Every row comes from one small tree of marks. The marks that hang from a mark follow it in brackets, in alphabetical order. Every link used is in the known rows. Which tree was each row made from?
Known rows:
kuros(luvi(tenab(bivur riluz tanu))): [  5  -5  -7   2   5   8  12  17   0   1   0   1   0   2   3   2   3 -25
   2  18 -18   4 -11]
luvi(kuros tenab(bivur riluz sapo tanu(bagal))): [  5 -12  12 -11   3  -2   5  28 -10  11   4  -3  27   7   0  11  -4 -22
   4  20  -8  12 -30]
luvi(kuros tenab(bivur riluz tanu)): [  1  -4   0   0   3   1   4  16 -12   7   5   1  16   4   1   4   1 -26
   3  28 -15   9 -15]
luvi(kuros tenab(bivur(tila) riluz tanu)): [  1  -2  -7   0   5  -3   1  19 -18   7   9   1  15   3   4  -2  -2 -36
   1  20  -8   6 -28]
sapo(tenab): [ -1   8   2   7  -2   7  -3 -20   7  -7  -4   6 -15  -2  -2   1   4  25
   0  -6   4   4  21]
rine(sapo(fafu)): [ -7   3   2   6  -1  -6 -17 -23   4  -9 -13  -2 -17   0  -7  -3  -3  11
  -3 -12  11 -12  13]
fivogon(bagal): [ -7   1  -5   6   7  -1  -2 -21  13  -3  -8   0 -32  -2   1   3  -2   1
   0  20   1   1   6]
rine(sapo(fafu tenab)): [ -5   8   8   7  -4  -1 -14 -30   6  -9 -16  -1  -8  -1 -10  -3   2  20
  -2 -19   9 -10  13]
bivur(tila): [ -3   6 -14   6   5  -2 -10  -9  -3  -7   4   5 -29  -2   5  -6  -4   3
  -4  -6  15  -2   6]
zafif(roniru(sapo(fafu tenab))): [ -5   7  -6   3  -7  16  -9 -27   7  -6  -5  -8  -8  -8 -11  -5   1   6
   0 -11   5  -7  24]
tenab(bivur(tila) sapo(fafu)): [ -5   3  -9   0  -2  -9 -14   7  -7  -3   5   6  -1  -4   1 -11  -7  11
  -3 -14  12  -9 -11]
sapo(fafu tenab): [ -6  13   1   4  -5   3 -10 -22  12  -6 -10   2 -12  -4  -5  -4   5  30
  -2 -15   1  -5  22]
rine(sapo(tenab(bivur(tila) riluz))): [  1  -2  -1   9   0  -1  -1  -9 -13  -2  -3   3   9   2   0  -7  -2  -3
  -1  -9  16  -1 -11]
luvi(kuros tenab(bivur)): [ -7  -4  -1   9   5   1  -4  -1 -16  -6   2   7  -8   1  -5   5  -2  -7
   1  20 -21   1  -4]
sapo(fafu tenab(bivur tanu(bagal(fivogon)))): [  0   4   5  -8  -4  -9   5  -1  -2   5   1  -5  16  -1   0  -6   6  14
   1  -8 -10  -9   9]
gubor(kuros(luvi(tenab))): [ -2  -4  -1   8   2  13   6  -3  14  -6 -11   6 -36   4  -2  12   0  -3
   1   8  -4   4  12]
riluz(tenab): [ -2   3   2   6   5   0  -3 -23  10  -9   5   0 -23  -5  -2   7   3  14
  -1  -3  -3  -7  23]
riluz(tenab(bivur(tila) sapo(fafu) tanu(bagal))): [ -1   1   6 -12   3 -18  -2   5  -2   3  18  -6  12  -5   6  -1  -2   0
  -2 -20  -1 -11 -10]
sapo(fafu tenab(riluz)): [ -1   9  -1   0  -5   6  -4 -12  16   1 -14   0   1   0  -5  -2   6  22
  -1  -8   6   0  12]
roniru(sapo(fafu tenab(bivur))): [ -4   3   2   6 -10  -3  -7 -16  -3  -4  -4  -1  17  -6 -10  -5   0  18
  -2  -9  -1  -3  13]
gubor(kuros(luvi)): [ -1  -5  -6   6  -1   9   4   3  15  -4  -6   9 -44   6   5   7  -2   2
  -1   2   8   1  22]
gubor(kuros(luvi(tenab(sapo(fafu))))): [ -2  -2   3   3  -3  11  -1   1  20  -5 -17   5 -25   3  -7  12  -1   6
   1  -2  -1  -1   3]
tanu(bagal(fivogon)): [  3  -7  -1  -3   5  -3   2  -7   1  -3  -5  -4 -22   3   0   6  -1  11
   0   4   2  -6  12]
tenab(bivur(tila) riluz sapo tanu(bagal)): [  8  -8   0 -15   2 -10   5  34  -8  13  15  -3  23   4  13  -4  -8 -16
  -1  -2  20  10 -27]
zafif(roniru(sapo)): [ -2  -1 -10   4  -1  15  -7 -18   1  -7   2  -7 -20  -5  -6  -2  -4  -8
  -1   2  10  -2  23]

Which tree is each row?
[ 2  0 -1  5 -2  7  7  0 -1  1  0  5  9  0  2 -3  3 14  1  4  2  7  7] | sapo(tenab(bivur riluz))
[  1  -7  -2   8   4   8   1   7  -2  -9  -4   7 -13  -1  -5   6  -2  -2
   1   7 -15  -2 -12] | kuros(luvi(tenab(bivur sapo)))
[  8 -10   7 -16   0  -7   8  32  -1  13  10  -4  24   5  10   2  -5  -6
   1   6  13  12 -13] | tenab(bivur riluz sapo tanu(bagal))
[  4  -2  -6   3   3   2   2  16  -7  -3   6   6  -4  -1   2   0  -3 -20
   1   2  -9  -1 -25] | kuros(luvi(tenab(bivur(tila) sapo tanu)))
[ -3  10   9  -9  -3  -5  -2 -11  12   2  -2  -6  -1  -1   2  -2   5  18
  -1 -16   0   0  18] | sapo(fafu tenab(tanu(bagal)))
[ -7   0  -3   3   1  -6 -16   7 -16  -3  -1   6   3  -1  -8   0  -6  -6
   0   2 -10  -7 -29] | luvi(kuros tenab(bivur(tila) sapo(fafu)))
[  3   4  -4  -3 -10  -6  -2   3  -6   8   3  -6  37  -4  -2 -10   1  -7
  -2 -10  11   2  -8] | roniru(sapo(fafu tenab(bivur(tila) riluz tanu)))
[  2 -12   4  -5   3   6  21  22   6   7  -1  -2  -7   9   8  11  -1 -21
   2  15  -7  11  -3] | gubor(kuros(luvi(tenab(bivur riluz tanu(bagal)))))
[ 10  -4  13 -11   3  -7   4  -4  10   2   6  -8   2  -2  -1  12   2   6
   3  -5   2  -8   2] | riluz(tenab(sapo tanu(bagal(fivogon))))
[ -5   3   5   2  -1   2 -18  -4   3  -5 -12   4  -6   0 -13   9  -3   6
   1   5  -8  -3 -11] | luvi(kuros tenab(sapo(fafu)))
[  3   3   3  -3 -12  -3   1   0   1   7  -1  -6  38  -3  -5  -6   3   1
  -1  -2   5   4   3] | roniru(sapo(fafu tenab(bivur riluz tanu)))
[  8  -2  -7  -8  -1  -6   1  31  -7  10  13   3  23   1  10  -8  -5 -15
   0   1  21   8 -23] | tenab(bivur(tila) riluz sapo tanu)
[ -2  -5  -7  11   7   8   5  -1  -4 -10  -3   6 -22  -1  -2   3   0  -7
   0  12 -23  -4  -1] | kuros(luvi(tenab(bivur)))
[  5  -4  -7   7   6  15   5   2   9  -5 -12   2 -22   3  -4   9   2 -11
   1  13 -11   2  -5] | kuros(luvi(tenab(riluz)))
[  0   3   6 -12  -3  -5   8   9   3  10   2  -6  24   2   5  -5   5   8
   0  -6  -2   4   4] | sapo(fafu tenab(bivur riluz tanu(bagal)))
[ 5 -2  8 -8  0 -1 14 11 -2  9  8 -3 21  3  9 -1  3  1  1  2  2 13  3] | sapo(tenab(bivur riluz tanu(bagal)))
[ -3   6  15  -4  -2  -8  -7 -21   6  -1  -9  -8   3   1  -3  -1   2  10
  -1 -21   8  -5   9] | rine(sapo(fafu tenab(tanu(bagal))))
[ -2   4  -4   1   5 -11   2  -5  -8  -1  23  -1  -2  -7   9  -6   1  -9
  -1  -5  -4  -7   5] | riluz(tenab(bivur(tila) tanu))
[  9  -4  -3  -8   0  -3  14  13 -11  12   7  -4  23   3   8  -6   3  -9
   2  -1   6   2 -14] | sapo(tenab(bivur(tila) riluz tanu(bagal(fivogon))))
[  4  -3 -13   3   6   4   9  18  -6   2   4   1  -2   2   6  -2   0 -33
   0  11 -12   2 -22] | kuros(luvi(tenab(bivur(tila) riluz tanu)))
[-1  2  9 -5  0 -4  9  1 -5  2 11  0  8  0  8 -3  3  9  1 -3 -3  7 12] | sapo(tenab(bivur tanu(bagal)))
[ -7   4   6   8  -4  -5  -9 -22  -5  -8  -9   1   3  -2  -7  -7   1  18
  -1 -15   3 -11   9] | rine(sapo(fafu tenab(bivur)))
[ 4  4  2 -2 -4  3 10  8  0  7  7  3 21  0  6 -5  5  3  2  5  3 10  6] | sapo(tenab(bivur riluz tanu))
